Known rows, with every step that occurs:
d, h, t: -40 67 -130 45 265 -39 -121 -157 -131 49 199 -30 149 -408 23 16 -88 -108
 20 17 -331 -15 75 -239
s, x, t, h, d, z: -153 -152 -319 184 -244 -153 -158 93 26 -96 127 101 -69 189 -91 509 54
 -15 10 -62 -50 41 94 -569
t, h: -60 145 111 -119 53 11 179 -17 20 180 91 -54 219 67 0 -136 44 -276 -15
 -46 -153 -63 33 -59
g, d, z, s, x, t: -70 -265 -151 527 -706 -116 -367 -365 -80 -497 -86 87 126 25 -189 507
 329 26 309 -63 63 -51 -10 -397
u, s, x, t: -152 -112 -309 234 -123 -157 -386 -21 20 -371 -231 153 -16 81 -110 291 6
 -26 -218 -36 -119 -140 78 -213
x, s, g: 12 -26 98 145 231 -11 -246 -213 -111 -101 -132 190 -108 -75 -2 44 205
 -351 -554 5 141 9 36 72
d, z, s: 72 -313 17 205 -343 -72 -305 -90 -118 -409 -13 183 262 -86 -207 -44 251
 -80 34 -15 39 11 -127 -406
z, d, h: 124 -161 -87 92 201 -61 39 -190 -68 43 51 -90 309 -177 -71 124 -46 -154
 226 0 -104 -11 150 -144
d, z: 75 -264 -25 184 -200 -91 -100 -65 53 -327 44 166 153 -6 -114 -62 127 -13
 62 16 46 62 -20 -268
u, s, g, d, h, t: -44 210 -129 201 -147 -165 -262 -389 -52 -490 -197 105 223 -203 -129 261
 191 -358 -42 -9 -389 -206 121 -52
t, h, d, z, s: -41 28 31 -43 -192 -134 48 86 -113 -98 206 147 313 -102 -179 70 182 -295
 235 -82 -143 -46 -39 -315
z, s, x: -91 -248 -99 125 -159 25 -459 4 -188 -131 -204 7 -19 19 -51 368 107 -16
 81 -27 -73 -91 -48 -492
u, s, g, d: -13 167 -51 193 -258 -140 -179 -310 16 -505 -318 115 138 30 -136 263 243
 -319 -42 -21 -200 -200 77 101
d, z, s, g: 118 -218 5 165 -372 -73 -313 -134 -108 -459 -69 177 209 30 -221 90 368
 -225 -129 3 0 41 -103 -485
z, d, h, t: 52 -82 -124 29 69 -91 -105 -194 -88 -14 195 -76 321 -339 -108 99 -77 -63
 155 18 -224 3 176 -338
u, s: -39 18 -54 79 4 -118 -177 -53 6 -346 -207 156 172 -97 -111 -94 25 -143
 -85 -19 -153 -174 16 110
g, s, z: -25 -50 -73 63 -190 -65 -251 -106 -170 -330 136 -146 58 8 -202 177 82
 -210 117 -49 -197 -135 -145 -301
x, t, h, d, z: -70 131 -158 45 -293 -181 140 68 -13 -30 361 132 127 61 -200 109 132
 -122 -177 -95 30 86 -16 -183
x, t: -42 83 -159 92 -208 -62 1 -12 -11 8 162 23 -73 100 -110 67 52 72 -375
 -44 140 95 -41 -1
x, t, h, d, z, s: -73 103 -132 58 -380 -169 15 50 -120 -85 317 147 192 9 -264 124 213 -168
 -199 -113 24 51 -85 -271
u, s, z, d: 92 -115 -81 151 -122 -160 -238 -245 -24 -528 -57 -53 286 -82 -252 -4 80
 -223 40 -26 -221 -198 33 -217
u, s, x, t, h, d, z: -158 -119 -322 237 -214 -262 -303 34 24 -454 -83 263 124 39 -199 335 80
 -152 -41 -70 -185 -133 90 -374

Rows:
-50 -215 -281 211 -408 -216 -288 142 -152 -368 136 249 -17 -84 -236 503
 165 67 193 -61 43 56 -52 -526
h, d, z, s, x, t
-164 -66 -205 90 -282 -76 -322 90 -223 -44 18 51 2 40 -149 488 151 -84
 -25 -95 -68 -56 -49 -521
z, s, x, t, h, d
-50 -345 -131 270 -414 -95 -382 -72 -92 -333 18 155 223 89 -208 196 268
 -129 -73 -51 -16 6 -64 -693
d, z, s, x, t, h
-209 -133 -312 145 -278 -99 -412 76 -109 -213 -15 23 -113 164 -138 517 9
 4 -50 -54 -77 -69 -27 -390
g, s, x, t
-100 -190 -94 458 -691 -113 -274 -371 -69 -406 -31 59 235 58 -191 435
 354 -117 299 -86 -17 -83 6 -426
g, d, z, s, x, t, h
-3 -92 -161 73 -162 -127 -345 -228 -227 -354 281 -194 270 -237 -275 223
 29 -236 200 -34 -363 -132 -28 -551
g, s, z, d, h, t
26 -140 -103 97 -296 -184 -158 123 -165 -346 139 248 116 -211 -221 251
 171 -20 308 -45 12 26 -90 -321
h, d, z, s
26 32 -66 282 -366 -187 -232 -343 48 -671 -296 195 222 32 -193 227 308
 -324 -12 -14 -175 -166 66 -39
u, s, g, d, z
6 -461 -105 286 -337 -71 -468 -60 -100 -433 -114 167 143 4 -152 230 217
 -25 131 -6 -11 -11 -62 -663
d, z, s, x
44 73 9 199 -199 4 -223 -365 -253 -201 -175 -38 165 -74 -114 407 360
 -376 65 -43 -149 -107 -54 -180
z, s, g, d, h
103 -293 37 328 361 -48 -265 -424 -208 -155 98 -38 137 -309 -92 -15 104
 -363 -164 -27 37 -66 53 -164
x, s, z, d, h
7 -188 29 409 -610 -85 -225 -383 -88 -487 -81 84 254 -100 -178 251 335
 -58 424 -47 29 -84 -47 -198
g, d, z, s
163 -165 -37 94 -163 -54 -79 -235 -37 -232 190 -259 141 14 -182 112 68
 -97 160 -10 -87 -29 22 -411
s, z, d
62 -68 -109 69 -332 -186 -163 88 -157 -391 96 248 73 -115 -237 355 258
 -135 178 -32 -22 47 -70 -388
h, d, z, s, g
0 102 20 -70 -223 -138 42 49 -106 -137 163 148 270 -8 -190 175 270 -408
 103 -70 -175 -21 -21 -376
t, h, d, z, s, g
16 -124 92 397 -99 -75 -285 -443 -82 -369 -154 234 -4 -90 -68 196 354
 -351 -269 -10 163 -19 62 6
x, s, g, d, z
-83 114 -91 276 -125 -58 -82 -432 -103 -114 90 -82 167 -353 7 300 66 -80
 408 -22 -260 -105 114 -57
g, d, h, t
49 -227 9 274 256 -75 -378 -428 -222 -203 207 -27 147 -439 -120 -36 72
 -291 -222 -12 -63 -53 70 -316
x, s, z, d, h, t
-219 -135 -326 145 -371 -206 -327 130 -110 -297 133 133 28 120 -226 566
 81 -123 119 -87 -145 -61 -14 -551
g, s, x, t, h, d, z
20 91 52 137 -424 2 -254 -287 -197 -262 -186 -16 97 29 -145 382 381 -259
 12 -39 -57 -91 -72 -188
z, s, g, d
-85 225 21 -173 18 -90 247 144 -37 166 214 31 142 -46 -48 90 18 -240 212
 -73 -174 -52 42 -57
t, h, d
-55 59 39 315 124 -53 -316 -492 -179 -183 -54 142 -1 -323 -2 227 237
 -391 -308 -7 -41 -56 114 -2
x, s, g, d, h, t
